Known rows, with every way that one mark hangs from another:
{J_733 {J_300 J_482}}: [-0.235  0.121  0.654 -0.465 -0.180  0.428  0.596 -0.351 -0.214 -0.216
  0.250 -0.516  0.132 -0.537 -0.245 -0.655 -0.994  1.147  0.742 -0.799]
{J_144 {J_108 J_7 J_482}}: [ 0.565  0.091  0.084  0.448  0.242 -0.144  0.882  0.887 -0.177  0.304
  0.113 -0.786  0.440  0.505  0.443  0.746  0.823  1.583  0.111  0.447]
{J_108 {J_482 J_300}}: [ 0.092 -0.422 -0.203  0.119 -0.361 -0.314  0.257  0.227 -1.022 -0.543
 -0.062 -0.437  0.247 -0.287  0.579  0.567  1.505  1.173 -0.255 -0.036]
{J_108 {J_7 {J_733 J_300 {J_482 J_90}}} J_623}: [-0.311 -0.950  0.314 -0.164 -0.055  0.154 -0.318  1.397  0.650 -0.628
  0.939 -2.909  0.192 -0.712 -0.008  1.581  0.258  4.347  0.045  0.756]
{J_90 {J_333 J_772} J_482}: [-0.725  1.236 -0.078 -0.408  0.133  0.349  0.372 -0.137 -0.025  0.347
 -0.031  1.120 -0.299  0.053 -1.843  0.920 -0.003  2.765 -0.362 -0.495]
{J_90 {J_333 J_772}}: [-0.654  0.784  0.056 -0.108  0.666  0.109  0.011  0.029  0.159  0.427
 -0.375  0.440 -0.303  0.226 -0.792  0.546 -0.016  2.030 -0.447 -0.066]
{J_772 J_333}: [ 0.097 -0.034  0.305  0.125 -0.170 -0.119 -0.017  0.142  0.026  0.198
  0.299 -0.540  0.168 -0.271 -0.078 -0.293  0.273 -1.069 -0.364 -0.677]
{J_90 J_333}: [-0.385  0.785  0.219 -0.171  0.074  0.060 -0.316 -0.220  0.116  0.206
 -0.130  0.663  0.201  0.001 -0.689  0.340  0.194  1.216 -0.211 -0.267]
{J_90 J_333 {J_482 J_300}}: [-0.456  1.048 -0.057 -0.719 -1.218  0.182 -0.514 -0.264 -0.703 -0.559
  0.265  0.813  0.087 -0.555 -1.929  0.875  0.861  2.542 -0.337 -0.573]
{J_300 J_482}: [ 0.057  0.407  0.887 -0.603 -0.388  0.072  0.332  0.113 -0.560  0.035
  0.275 -0.095  0.196 -0.251 -0.241 -0.675 -0.551 -0.135  0.455 -0.588]
{J_7 {J_733 J_482}}: [-0.125 -0.421 -0.171 -0.705  0.270  0.042 -0.149  1.375 -0.009  0.000
 -0.177 -0.932  0.294 -0.326 -0.691  0.010 -0.159 -0.540 -0.039 -0.443]
{J_108 J_7 J_144 {J_482 {J_90 J_333} J_300} J_623}: [-0.066  0.228  0.497  0.544 -1.672 -0.608 -0.026  0.621 -0.039 -0.934
  1.482 -1.341  0.528  0.023  0.620  3.481  3.184  7.045 -0.970  0.739]
{J_144 {J_108 J_7 {J_482 J_90} J_623}}: [ 0.580  0.204  0.304  0.778 -0.044 -0.528  0.429  1.024  0.026 -0.298
  1.007 -1.188  0.562  0.322  1.204  1.906  1.367  4.388 -0.344  1.457]
{J_108 {J_7 J_733} J_144 {J_482 J_90 J_300} J_623}: [ 0.215 -0.669  0.414  0.386 -1.377 -0.774 -0.001  1.712  0.441 -1.114
  1.425 -2.539  0.197 -0.016  0.625  3.258  3.319  3.901 -0.796  0.344]
{J_144 {J_108 {J_7 J_733} {J_482 J_90 J_300} J_623}}: [ 0.462 -0.164  0.327  0.200 -0.501 -0.678 -0.596  1.929 -0.166 -0.907
  0.852 -2.231  0.338 -0.023  0.237  2.312  2.295  3.067 -0.630  0.849]
{J_482 {J_90 J_333} J_300}: [-0.332  0.547  0.059 -0.360 -0.947 -0.367 -1.632 -0.045 -0.628 -0.905
  0.271  0.272 -0.012 -0.660 -0.216  1.113  1.214  3.452 -0.672  0.296]
{J_90 {J_333 J_772} {J_482 J_300}}: [-0.689  1.093 -0.164 -0.690 -0.562  0.269 -0.161 -0.065 -0.843 -0.318
 -0.012  0.555 -0.418 -0.316 -1.995  1.090  0.598  3.276 -0.547 -0.363]
{J_108 J_7 J_623}: [-0.071 -0.132  0.756  0.353 -0.304 -0.025  0.101  0.513  0.338  0.126
  0.863 -1.762  0.056  0.302 -0.078  1.079  0.509  1.777  0.130  0.972]
{J_300 {J_482 {J_90 J_333}}}: [-0.220  1.152  1.004 -0.713 -0.598 -0.156 -0.598 -0.026 -0.459 -0.232
  0.435  0.867  0.350 -0.607 -0.312  0.284  0.133  2.581 -0.101 -0.209]
{J_144 J_108}: [ 0.412  0.577 -0.176  0.030  0.114  0.036 -0.130  0.304 -0.022  0.004
 -0.050  0.294  0.241  0.305 -0.221 -0.080 -0.391  0.318 -0.078  0.208]

Rows:
[-0.289 -0.776 -0.411 -0.471  0.200  0.079 -0.480  0.977  0.327 -0.730
  0.084 -1.124  0.144 -1.049  0.109  0.427 -0.086  2.503 -0.074 -0.302] | {J_7 {J_733 J_300 {J_482 J_90}}}
[-0.474  0.553 -0.099 -0.295 -0.206 -0.323 -1.146  0.162 -0.674 -0.655
  0.023  0.129 -0.486 -0.442 -0.228  1.373  1.133  4.205 -0.941  0.510] | {J_482 {J_90 {J_333 J_772}} J_300}
[-0.820  0.125 -0.394 -0.258  0.607  0.290 -0.125  0.106 -0.185 -0.369
 -0.115 -0.190 -0.088 -0.728  0.073  0.891 -0.470  6.287 -0.452  0.289] | {J_733 J_300 {J_482 {J_90 {J_333 J_772}}}}
[-0.658  0.689  0.910 -0.952 -0.200  0.121 -0.697  0.318  0.522 -0.409
  0.265 -0.107  0.074 -1.014 -0.864  0.274  0.016  2.334  0.169 -1.237] | {J_7 {J_733 {J_300 {J_482 {J_90 J_333}}}}}
[-0.398 -0.856  0.375 -0.263  0.181  0.480  0.262  1.399  0.564 -0.136
  0.640 -3.165  0.239 -0.395 -0.640  1.067 -0.142  2.647  0.381  0.326] | {J_108 {J_7 {J_733 J_300 J_482}} J_623}
[-0.462  1.166  0.917 -0.611  0.012 -0.121 -0.119  0.285 -0.351 -0.005
  0.301  0.585 -0.161 -0.354 -0.282  0.509 -0.126  3.427 -0.320 -0.115] | {J_300 {J_482 {J_90 {J_333 J_772}}}}
[ 0.339 -0.548  0.273  0.773 -1.710 -0.704  0.333  0.909 -0.135 -1.149
  1.568 -2.059  0.367  0.062  1.388  3.122  3.036  5.703 -0.738  1.092] | {J_108 J_7 J_144 {J_482 J_90 J_300} J_623}
[-0.404 -0.716 -0.328 -0.599  0.405  0.425  0.107  0.856  0.201 -0.129
 -0.256 -1.365  0.142 -0.719 -0.604 -0.162 -0.570  0.802  0.231 -0.671] | {J_7 {J_733 J_300 J_482}}
[-0.210  0.266 -0.219 -0.711 -0.883 -0.231 -1.323  0.510 -1.250 -0.952
  0.270 -0.134  0.400 -0.974 -0.160  0.979  0.834  4.558 -0.749  0.583] | {J_733 {J_482 {J_90 J_333} J_300}}
[ 0.444  0.001  0.317  0.381 -0.525 -0.269  0.302  1.064 -0.702 -0.370
  0.706 -1.922  0.512  0.340  0.296  1.611  1.542  3.154 -0.184  0.993] | {J_144 {J_108 J_7 {J_482 J_300} J_623}}
[ 0.261 -0.286  0.417  0.877 -0.719 -0.240  1.472  0.736  0.538 -0.063
  1.213 -1.768  0.522  0.736  0.918  2.466  1.826  3.381 -0.256  0.454] | {J_108 J_7 J_144 J_482 J_623}
[-0.398 -0.011  0.839 -0.872  0.066  0.365  0.266  0.394  0.288 -0.161
  0.036 -1.086 -0.012 -0.617 -0.802 -0.696 -0.654 -0.603  0.731 -1.382] | {J_7 {J_733 {J_300 J_482}}}
[-0.703 -0.022 -0.199 -0.705  0.198  0.196 -0.877  0.721  0.484 -0.510
 -0.078 -0.429  0.277 -1.045 -0.586  0.803  0.032  3.815 -0.294 -0.485] | {J_7 {J_733 J_300 {J_482 {J_90 J_333}}}}
[ 0.023 -0.487 -0.210 -0.630 -0.044 -0.275 -0.783  1.449 -0.043 -0.513
  0.125 -0.723  0.162 -0.685 -0.042  0.484  0.309  1.181 -0.441  0.080] | {J_7 {J_733 {J_482 J_90}}}
[ 0.612  0.311 -0.365  0.466  0.196 -0.516  0.238  0.562 -0.273 -0.460
  0.042  0.572  0.491  0.011  1.263  0.788  0.854  2.474 -0.476  0.499] | {J_144 {J_108 {J_482 J_90}}}
[ 0.392  0.462  0.545  0.384 -0.218  0.036  0.064  0.807  0.399  0.158
  0.893 -1.539  0.281  0.605 -0.215  1.142  0.047  2.059  0.074  1.130] | {J_144 {J_108 J_7 J_623}}
[ 0.499 -0.303 -0.029 -0.805 -0.735 -0.324 -1.279  2.285 -0.686 -0.792
  0.511 -2.223  0.163 -0.530 -0.455  1.220  1.015  2.362 -0.412  0.638] | {J_144 {J_108 {J_7 {J_733 {J_482 J_90 J_300}}}}}
[ 0.395 -0.151  0.184 -0.459 -0.762 -0.313 -1.317  2.389 -0.459 -0.875
  1.071 -2.844  0.312 -0.393 -0.424  1.847  0.920  3.600 -0.515  1.275] | {J_144 {J_108 {J_7 {J_733 {J_482 J_90 J_300}}} J_623}}
